In the rows, 128 means zero.
Known rows, with every step that occurs
pokunu vobu rumiki rane: [108 147 146 207 117 115  98 115 119 133 137 127 158 117 142 131 158 145
 123 162 131 116  84 110 130 139 113 113  96 162 137  89 109 129 140 108
 150  90 121 109 170 145 132 144 123 161 153 101 190]
seve tove tuva papev beza rane rumiki: [145 136 123 179  86 120 172 121  97 127 132 135 138 131 136  96 105 116
 130 128  89 159 118 120 129 134 114 144 120 153 111 109 134 109 138 130
 103  92 155 124 137 146 137 104 147 143 147 105 143]
tinan sagu dagu rane: [112 127 131 123 167 102 137 165 166 144 133 123 129 127 123 129  77 124
 122 112 138 104 160 120 132 124 136 132 119 138 129 131 107  72 110 121
 140 174 129 200 136 117 115 137 125 133 108 158 113]
kuvo vobu rumiki rane dagu sagu tinan: [112 143 130 158 128 104  98 149 138 135 132 114 159 129 129 104 120 119
 111 138 116 120 132 137 132 148 137 128 105 151 149  93 109  97 120 124
 128 139 127 199 145 126 116 156 116 161 111 150 163]
tove tuva: [133 114 132 126 110 119 144 122 118 135 126 134 111 121 138 130 104 112
 137 137 131 138 147 137 128 135 118 140 134 119 120 131 139 135 123 122
 131 114 133 100 150 128 126 122 133 133 137 122 110]
sagu sukev: [122 132 120 119 149 115 129 153 143 132 131 118 119 128 127 117 100 119
 118 125 119 121 148 129 128 137 147 136 127 129 145 122 129 103 119 122
 130 136 130 168 126 110 121 143 129 104 113 138 118]
sukev sagu dagu rane beza: [140 143 129 144 161 113 135 161 151 126 128 125 146 123 121 110 103 136
 137 108  99 129 132 116 132 128 128 131 121 140 137 112 107  76 108 122
 130 177 135 163 111 145 127 131 126 190 114 129 140]
tinan sagu: [123 125 122 112 142 114 119 140 147 132 129 116 127 129 132 113 115 122
 124 126 135 127 155 134 132 127 148 134 121 128 134 126 139 112 127 126
 124 140 130 167 135 129 120 135 119 124 112 148 124]
dagu sagu: [114 124 127 113 123 120 118 154 138 133 128 122 141 133 127 126 122 109
 110 122 133 129 135 141 132 133 133 126 122 132 128 133 122 111 126 128
 119 151 132 169 113 142 122 140 123 140 112 160 124]
seve tove: [126 120 119 137 124 121 138 129 118 136 127 137 118 119 138 137 108 117
 130 133 145 137 146 143 113 130 123 143 132 113 117 139 147 151 125 126
 129  98 124 119 141 111 124 115 133 148 132 111 115]
kuvo vobu: [118 145 139 184 123 127 114 113 116 133 132 121 128 124 127 120 155 141
 120 133 138 130 102 118 128 128 109 116 116 128 126 112 130 120 140 112
 141  99 115 140 151 138 130 141 126  98 136 114 150]
zosil sukev sagu dagu rane: [108 131 127 127 174 102 133 189 168 141 135 123 133 117 110 131  72 113
 118 107 124 108 169 128 130 135 134 136 119 132 127 129 103  68 112 121
 145 184 133 206 126 119 110 145 123 149 107 162 115]
seve tove tuva papev beza rane dagu sagu sukev: [122 120 115 131 122 106 154 171 123 135 134 124 135 130 131 124  72  93
 100 122 102 137 166 143 128 150 137 154 126 133 144 117 123  92 115 127
 114 133 145 182 119 119 119 134 137 138 109 149 108]
tuva tove seve: [127 117 134 122  97 114 151 126 106 141 127 131  96 117 138 115  91 115
 138 146 152 136 139 135 120 134 126 144 140 120 106 141 140 148 118 112
 124 100 139 100 132 126 117 114 137 142 139 107 102]
kuvo vobu pokunu: [109 156 142 213 119 117 119  95 123 132 132 123 145 126 130 115 157 149
 114 140 141 131  82 112 129 133 108 113 108 146 137  90 132 124 150 109
 146  98 115 125 176 139 133 144 115 107 143  96 172]
zese zosil sukev sagu dagu rane rumiki vobu pokunu: [ 95 169 134 226 139  95 113 150 152 136 130 116 160 111 108 100 129 138
 103 128 111 128 107 114 131 141 113 119  93 161 140  76 125  71 140 105
 140 140 133 186 170 136 115 158 102 141 143 115 192]
tinan sagu dagu rane beza papev tuva tove seve: [140 111 145 132 111  96 174 141 115 145 127 123  99 119 141 106  66 119
 137 131 134 141 143 124 134 135 125 148 143 120 113 137 135 122 103 108
 119 112 154 127 112 135 113 112 140 168 122 116 109]
sukev sagu dagu rane rumiki: [124 144 121 155 155 105 133 155 150 136 126 125 143 125 117 103  93 120
 132 115 109 126 128 115 129 130 127 126 108 160 128 108 116  64 123 116
 128 162 139 202 142 128 122 133 125 148 129 128 145]
vobu rumiki rane beza papev tuva tove: [146 115 155 172 101 106 165 109 100 129 128 126 127 122 146 117 113 137
 128 141 120 150 103 107 139 134 108 131 137 126 122 121 125 142 115 114
 119  78 154  99  99 152 123 114 144 163 128  98 154]
rane rumiki vobu: [119 147 134 214 120 121 113 116 123 133 126 121 145 118 122 102 157 143
 121 133 113 130  89 112 131 132 106 109 102 159 122  94 134 104 133 114
 119 111 129 153 159 137 126 138 117 131 154 109 173]
tuva papev: [126 114 128 143 115 123 154 122 121 128 128 131 115 129 134 142 117 129
 124 131 137 136 137 120 128 137 119 143 134 114 113 129 133 144 128 129
 119 107 126 140 127 128 128 120 138 123 128 133 119]
zese rane beza: [147 148 135 161 132 119 131 173 133 113 125 126 152 123 117 108 135 141
 137 123  93 146 117 110 126 125 125 129 129 140 145 110 124  98 130 130
 125 163 129 116 110 160 133 119 126 186 131 118 168]
kuvo vobu rumiki: [117 154 137 199 122 115 106 108 116 131 134 120 140 127 131 109 164 150
 118 151 143 128  96 107 134 128 112 114 104 135 140  96 119 116 149 104
 142  92 119 127 181 136 130 143 118 117 134  95 176]
zosil zese rane beza papev tuva tove: [145 114 153 160 113 107 175 139 115 124 127 126 118 121 134 116 103 132
 122 124 111 156 125 113 135 134 111 138 146 121 124 133 124 125 120 120
 118 104 155 123  82 153 119 111 143 158 125 114 148]
zese rane beza papev tuva tove seve: [145 114 149 146  93 104 172 145 101 137 124 127 103 117 138 109  88 121
 139 138 129 151 130 122 129 135 117 143 149 117 114 138 141 137 116 113
 118 103 151  91 109 146 118 107 142 168 136 104 123]
seve tove tuva papev beza rane rumiki vobu pokunu: [117 147 139 252  88 108 152  92 108 136 132 129 150 120 137 104 138 140
 113 141 117 146  87 111 130 140  97 127 106 160 118  81 140 122 145 113
 122  77 134 114 186 144 132 126 122 135 160  87 174]
zosil sukev sagu dagu rane beza papev: [151 131 135 149 154 108 148 182 142 125 133 119 154 126 115 104 101 134
 121  86  79 142 140 116 141 141 127 139 128 119 136 118 104  90 113 136
 122 154 156 153  84 150 121 127 131 194 103 133 152]
sukev sagu: [128 127 118 129 149 118 115 152 143 129 127 120 130 116 121 120 116 109
 126 121 120 132 157 145 128 138 137 134 127 120 124 124 134 110 127 124
 129 147 133 162 130 139 115 142 120 146 118 147 126]
tove tuva papev beza: [141 110 134 154  91 121 188 107 101 128 133 134 111 126 141 137 111 115
 123 124 109 153 140 122 139 129 111 150 141 104 107 137 136 129 125 124
 111 101 141 113 120 140 135 114 143 128 131 132 103]
zosil sukev sagu dagu: [117 125 113 127 174 104 118 193 157 132 132 114 130 112 107 115  81 105
 113 113 101 127 175 145 129 148 149 156 121 134 141 109 124  89 116 122
 136 164 140 216 123 110 100 145 119 161  99 163 128]
pokunu vobu: [112 142 135 178 128 130 128 128 122 138 132 124 130 122 138 130 147 133
 115 132 132 131  95 121 133 130 124 119 113 135 130 109 132 127 143 112
 148 115 107 146 149 147 129 137 119 116 139 124 145]
papev beza rane rumiki vobu kuvo: [114 156 142 250 106 115 127 105 119 130 136 121 158 127 133  87 164 147
 115 134 103 141  73 105 135 124 109 112  99 159 133  76 130 100 150 118
 130  96 138 137 165 149 131 139 115 135 150  95 190]
zosil sukev: [110 137 122 115 140 122 120 180 140 124 135 122 138 117 106 124 112 117
 113 123 111 132 152 136 128 142 136 141 122 121 135 127 123 119 134 129
 133 149 136 152 106 119 118 142 120 141 119 142 133]
zese zosil: [115 154 127 115 123 115 119 169 138 123 125 124 123 120 111 129 125 127
 116 125 113 135 150 134 128 122 128 132 128 110 141 133 130  89 132 126
 133 144 138 153 108 134 122 142 126 116 127 137 151]
seve tove tuva papev beza rane dagu sagu: [127 117 120 140  97 118 152 158 107 131 132 135 157 133 128 135  95  96
 102 123 103 145 148 146 129 145 117 148 123 140 132 118 115 108 124 137
 108 134 148 152 116 141 126 120 135 174 121 147 122]

Rows
[146 108 152 151 119 104 181 127 114 135 127 126 116 124 139 120  85 130
 126 121 120 146 121 110 139 130 114 137 145 119 119 133 124 123 104 117
 119 106 153 133  86 144 118 112 146 152 115 117 128] : sagu dagu rane beza papev tuva tove
[127 140 126 174 128 122 104 130 110 123 131 137 180 124 119 141 136 134
 122 151 101 119 107 119 123 145 111 126 102 169 164  81  98 111 128 125
 136 128 134 119 150 120 132 131 122 194 147  98 181] : vobu rumiki rane dagu
[110 136 119 134 146 105 109 170 141 132 133 117 155 130 123 120 101 110
 102 133 110 117 141 132 129 149 142 133 108 153 164 100 108  82 118 119
 128 151 136 192 130 116 119 153 121 147 111 143 144] : vobu rumiki rane dagu sagu sukev
[158 129 141 153 143 114 155 155 132 126 131 124 150 135 125 108 111 144
 127  90  88 140 121 107 142 133 122 132 131 124 135 120 103  99 112 137
 120 139 151 133  91 149 128 118 136 184 109 122 151] : sagu dagu rane beza papev
[101 155 121 105 136 113 114 208 147 121 132 119 134 111  95 125 110 117
 106 120 100 137 168 140 128 137 136 144 122 109 144 131 125  92 137 127
 137 160 143 169  91 124 114 152 119 134 119 148 148] : zese zosil sukev
[129 101 126 146 100 113 170 119 109 137 126 140  98 119 146 148  90 113
 132 140 147 147 159 134 121 143 110 158 140 102 101 137 149 161 124 124
 122  82 128 117 148 119 125 109 145 137 137 120 101] : seve tove tuva papev
[103 154 141 241 134 105 116 120 140 138 132 120 153 123 127  96 147 148
 118 132 121 126  83 103 132 125 112 110  95 160 138  77 126  87 140 111
 142 117 129 172 175 132 123 148 109 141 144 102 186] : sagu dagu rane rumiki vobu kuvo
[127 150 138 226 100 125 132 115 110 130 133 122 153 123 125  93 154 141
 115 128  93 137  87 111 135 130 105 113 104 166 116  91 126  97 136 121
 110 102 142 138 151 151 130 130 126 130 154 110 174] : papev beza rane rumiki vobu
[143 120 159 191 100 106 159 103  96 131 130 124 127 121 146 114 122 141
 125 143 124 151  93 103 139 134 102 126 133 126 122 115 126 139 119 108
 123  69 149 103 106 155 124 119 143 153 131  93 161] : kuvo vobu rumiki rane beza papev tuva tove
[157 114 150 149 136 104 171 140 127 133 127 116 132 134 137 115  99 136
 126 107  94 145 123 108 152 131 119 132 138 120 139 125 124 101 107 125
 115 131 156 147  85 147 124 122 137 166 106 132 143] : tinan sagu dagu rane beza papev tuva
[120 132 121 116 134 110 115 160 144 133 127 117 148 133 126 108 102 108
 113 123 112 124 151 146 132 144 148 137 119 140 146 111 116 100 112 135
 119 162 130 205 124 120 115 147 118 157 102 166 133] : rane dagu sagu tinan
[143 119 133 165  74 127 187 123  92 127 140 136 128 132 143 122 102 115
 118 126  98 151 141 130 132 133 115 153 138 129 103 129 125 131 132 141
 106  83 153  91 123 151 135 102 155 132 133 125 114] : seve tove tuva papev beza rane
[160 116 155 164 115 115 162 121 108 126 127 121 139 131 140 121 125 141
 131 120  90 150  99 108 149 134 108 125 138 124 135 122 125 128 113 126
 114 105 155 103  83 155 132 119 141 176 125 113 159] : rumiki rane beza papev tuva
[123 123 118 127 124 109 151 171 127 132 135 121 139 133 127 120  79  97
  99 120  96 134 160 138 133 149 138 149 124 138 148 113 117  84 116 128
 113 144 146 185 115 125 121 138 135 132 107 155 113] : tove tuva papev beza rane dagu sagu sukev
[151 109 151 150 105 112 176 115 102 129 126 126 116 125 142 117 104 130
 128 128 119 155 114 114 139 130 113 135 147 114 118 133 134 143 112 120
 114  91 152 109  84 150 122 110 145 149 122 108 132] : rane beza papev tuva tove
[137 122 153 176  89 104 160 119  92 142 129 126 111 115 149 108 104 130
 136 153 133 147 104 117 133 140 111 136 132 128 116 120 134 145 118 100
 126  76 146  86 129 150 121 115 139 176 144  88 142] : pokunu vobu rumiki rane beza papev tuva tove seve
[126 145 138 231  95 123 141 114 108 130 133 123 148 123 127  98 151 142
 113 129  96 139  90 108 136 133 102 118 106 162 111  92 128 102 137 121
 107  95 141 142 150 151 130 128 129 129 154 112 171] : tuva papev beza rane rumiki vobu
[127 124 126 132 108 108 145 154 128 134 132 121 143 134 134 107  88 101
 110 123  99 135 159 145 136 148 139 149 126 137 134 111 116 102 113 139
 109 142 142 189 123 131 118 137 131 156 105 167 123] : tove tuva papev beza rane dagu sagu tinan
[140 143 133 144 155 116 140 152 146 126 129 128 144 128 123 113 107 143
 138 111 102 127 122 110 132 124 125 129 122 142 138 113 105  82 108 123
 130 170 133 151 110 141 131 127 129 184 118 123 141] : sagu dagu rane beza
[133 109 145 139 106 115 166 108 107 134 125 129 106 121 142 129 102 122
 128 143 141 143 121 121 132 127 116 133 144 118 115 137 140 145 116 114
 121  94 141 119 103 137 120 116 141 124 127 116 117] : papev tuva tove
[159 117 154 152 122 114 173 128 116 130 126 122 133 134 137 122 114 140
 130 110  96 147 108 107 151 129 108 123 142 115 132 131 123 115 112 127
 115 122 153 115  81 154 132 119 140 165 118 119 144] : dagu rane beza papev tuva
[110 148 148 210 115 114  91 107 116 131 137 125 156 118 137 127 162 149
 126 163 134 116  88 108 127 138 106 112  98 160 135  91 108 125 138 108
 146  83 124 106 171 140 132 145 126 152 151  96 193] : kuvo vobu rumiki rane
[112 160 140 239 107 115 123 100 123 132 131 123 163 125 127  96 156 150
 113 139 116 133  73 108 132 137 107 111  98 176 132  74 129 111 147 115
 128 101 130 126 181 145 131 137 113 128 156  93 191] : beza rane rumiki vobu pokunu
[138 142 131 137 159 112 137 156 152 127 129 124 144 128 124 108 102 141
 137 110 104 127 131 112 133 124 132 131 119 142 140 113 109  76 108 122
 128 174 134 165 112 142 128 129 126 182 112 130 140] : tinan sagu dagu rane beza
[121 145 129 192 128 123 103 131 109 126 133 135 181 123 122 141 142 136
 118 152 102 120  95 117 125 145 109 122  97 171 164  75 100 110 133 119
 143 123 127 125 157 126 133 134 119 190 151  97 187] : pokunu vobu rumiki rane dagu
[147 113 146 137  92 109 171 124  97 139 125 127  99 120 143 108  89 122
 140 138 131 150 126 126 131 136 117 144 148 115 111 139 141 145 111 111
 115  93 153  90 107 141 120 108 143 166 134 100 114] : rane beza papev tuva tove seve
[117 150 139 227 119 114 114 145 129 131 125 121 151 115 115 102 155 141
 118 133 110 133  95 107 128 130 106 108 104 163 126  93 134  92 140 116
 123 126 126 154 162 144 123 135 116 136 157 115 185] : zese rane rumiki vobu
[117 150 142 249  90 110 149  91 112 133 132 126 153 123 134 101 145 143
 112 139 111 143  81 106 135 139  98 122 104 164 122  77 134 115 146 113
 121  87 135 117 181 150 133 131 121 129 159  94 178] : tove tuva papev beza rane rumiki vobu pokunu
